Each row comes from the steps of one walk. Every step used is in the known rows, and no mark comes twice. Write the walk behind each row, first mark first.
Known rows:
Y -> Q -> D -> A: [  7  16   5  -5  -6 -12  -8  -3   1   8   7   4  22  23  22  16  -4   4
  -9 -32  -5]
S -> A -> E -> U -> Y: [ -3  12  -4 -18  10  18  17 -30  -9   5  -3 -33  -1   6  -8  -7 -17  -1
 -28   6   4]
D -> A -> S -> U -> E: [  6   3  -5 -29  14  -9  -5  -1  25  23   9 -23   4  -9   1  -2   2   7
 -10  10   2]
S -> U -> E: [ 12   6 -11 -16  17  -2  -2   9  -3  21   7   1   9   6  10 -12 -15 -11
   1   6   3]
A -> D: [  0  12  -2   3  -1  -8   7  -7  -1   9   1   8  11  14   6 -13 -16  11
  -6  -9  -3]
D -> A -> E: [  1   2   8 -30 -10   1   0 -15  22  14   6  -8   9   2  12   3  -5  27
 -10 -12   4]
D -> A -> S -> U: [  2   0   1 -30   2 -20  -3  -9  28  20   2 -20  13 -13  12  -4  -3  17
 -10  -2   7]
Q -> D -> A: [  7   5   8  -6   2  -4  -9 -10  16  12   6   5  14  12  39  13  -6  10
  -2 -24  -4]
Y -> Q -> D -> A -> E -> U: [  6  18   0  -5   2   1   0  -7   4   7  -2 -23   6  22   8   7  -1  10
 -32 -39   8]
A -> S -> U: [  1   1  -3 -19   9 -24   2  -3   7  21   0  -7  14  -6  15 -20  -7  15
  -9  -5   8]
U -> Y: [  9   9  -2 -23   9   1   1  -5  -9  12   2  15   6   4  11  -3 -11  -5
   7   6  -2]
Q -> Y: [  8  14  -2 -22  -8  -2  -1   0   5  13   5  21  19 -19   6  -3  -9  13
   5   2  -1]
Y -> Q -> D: [  8  17   1   8   0 -15  -5   1 -17   7   5  20  23  28  23   1  -5   1
  -6 -34  -3]
U -> E -> A: [  6   7  -9 -16   9   6  -2  -9 -17  18   0  -2   0  -2   6 -13 -10 -23
  14  -7  -8]
D -> A: [  8   2   5 -31 -11  -5  -1 -10  13  16   1   3  11  -4  11  11 -11   5
  -2 -12  -2]
S -> U -> Y -> Q -> D: [  7  25  -8   5  27 -17  -7   9 -13  12   6  -1  25  31  22  -4 -11  -8
   0  -8   2]
A -> S -> U -> Y -> Q: [  3  21 -10 -21  13 -27   2   4  -8  13   3 -11  15   6 -10 -14  -1  -2
  -9   8   4]
A -> S: [  3   2   2 -20  -2 -15   3 -10   2  14   0  10   7  -8  10 -11   2  15
  -7 -11   0]
U -> E: [ 11   6  -4 -16   6   8   2   2 -10  16   9  15   1   5   5  -3  -8  -9
   5  -1  -6]
Y -> U -> E -> A: [  6  17 -12 -14  19  -9  -3  -2 -18  18   0   5  -1  -2  -2 -11  -6 -35
 -11 -19  -5]
S -> U -> E -> A: [  5   8 -15 -14  19  -4  -6   0 -10  24   0 -16   8  -1  11 -20 -15 -25
  13   0   0]
S -> A -> D: [-12  13   3   7  -9  -1  15 -30  -6   3   4 -12  19  20   1  -9 -24  10
 -17  -4 -12]

Write each row's walk:
[  7  10  -4 -33  14  13   4 -13  15  10  -4 -27 -12  -4  -6   3  -5   4
 -21   2  10] | D -> A -> E -> U -> Y
[  6   5  -9 -18  21 -10   0   4   5  21   9  -9   5  -4   4 -18  -3   3
  -7   7   4] | A -> S -> U -> E
[  8  11  -7 -20  19  13   9  -8  -4  10  -5 -14  -9   3  -3 -13  -8   0
 -18   1  14] | A -> E -> U -> Y
[ 13  27  -7 -17  14  -4  -3  10   3  14  14  22   7 -17 -12   1   0  -9
 -19   0  -3] | Q -> Y -> U -> E
[  6   4  -4 -19   6   6  11  -9  -1  13  -7  -7  -4   1   4 -13 -12  10
 -22 -19  14] | A -> E -> U
[  1  26 -11 -18  18 -14  -6  -3   3  14   6  -3   2 -32 -18 -16  12 -10
 -17  -2  -4] | Q -> Y -> U -> E -> A -> S
[ -5   3  -7 -19  11 -25  -1 -12  -1  23  -8 -24  12 -10  15 -30 -10  -1
   3 -11   5] | E -> A -> S -> U
[ -3   5  -2 -15  -4  14  19 -31  -8   8  -3 -27   3   6   0  -9 -20   7
 -32 -15   4] | S -> A -> E -> U
[  8  24  -5  -7  20 -18 -12   5   6  10   6 -16  23  26  20  11  -8  -5
  -6  -5   1] | S -> U -> Y -> Q -> D -> A
[ -8  15  -6   4   2 -10   4 -16  -9  10  -8  -8  11  11   6 -25 -18  -3
   7 -15  -7] | E -> A -> D
[  2  21  -6 -31   8 -26  -3  -2  11  13   2 -25  14   1 -13   1   1   2
 -12   9   4] | D -> A -> S -> U -> Y -> Q
[ -4  10 -12 -22  26 -21  -4 -12  -2  19  -8 -27   6  -9   8 -28  -5  -8
   7  11   2] | E -> A -> S -> U -> Y
[ -1  13   0  -3   6 -31  -9  -1  16  14   7 -19  22  15  19   2   2  16
 -19 -24   3] | Y -> Q -> D -> A -> S -> U
[  8  22   0 -10   9  -8  -9  -3  -2   5   6  -1  16  25  14  19   0  -4
  -4 -14  -6] | U -> Y -> Q -> D -> A
[ -6   2  -3 -20   1 -17   1 -19  -8  16  -7  -8   5 -12  10 -23  -3   0
   5 -17  -2] | E -> A -> S
[  8  22  -4 -20   0 -10   2   1 -23   6   2  15  13  12 -11   1  -8 -14
   1  -1  -2] | U -> Y -> Q
[  7   3   0 -31  -2   8   7 -14  17  12  -4 -24  -7  -5   0   2  -8  12
 -26 -17  12] | D -> A -> E -> U
[ 12  14  -8 -13  17  -6   1   8  -8  16  10  23   1   4  -5  -2  -4 -20
 -22 -13   0] | Y -> U -> E
[  4   0   6 -33  -7 -12  -1 -16  21  16   3  -5   7 -12   5   5   2  19
 -12  -9  -2] | D -> A -> S
[ 14  24 -12 -21   6  -3   8   1 -28   8 -13  -1  -2   5 -24   0 -10 -29
 -15  -9   5] | E -> U -> Y -> Q
[ -1  38 -15   6  18  -6  -4   2   1   9   5  -5   5  -8 -22 -20  -5 -12
 -16  -1 -10] | Q -> Y -> U -> E -> A -> D
[ -5  23 -12 -20  16 -30  -1  -6 -17  17  -8 -26  13   1  -9 -24  -3 -16
   3  -1   2] | E -> A -> S -> U -> Y -> Q
[  1  16  -9 -15  21 -18  -1  -6  -8  18   0  -3  -6 -11 -10 -20   7 -20
 -21 -17  -4] | Y -> U -> E -> A -> S
[  1  15   7  -5  -6  -9  -6  -7   9   4  13  -8  19  31  22   7   1  24
 -16 -31   2] | Y -> Q -> D -> A -> E
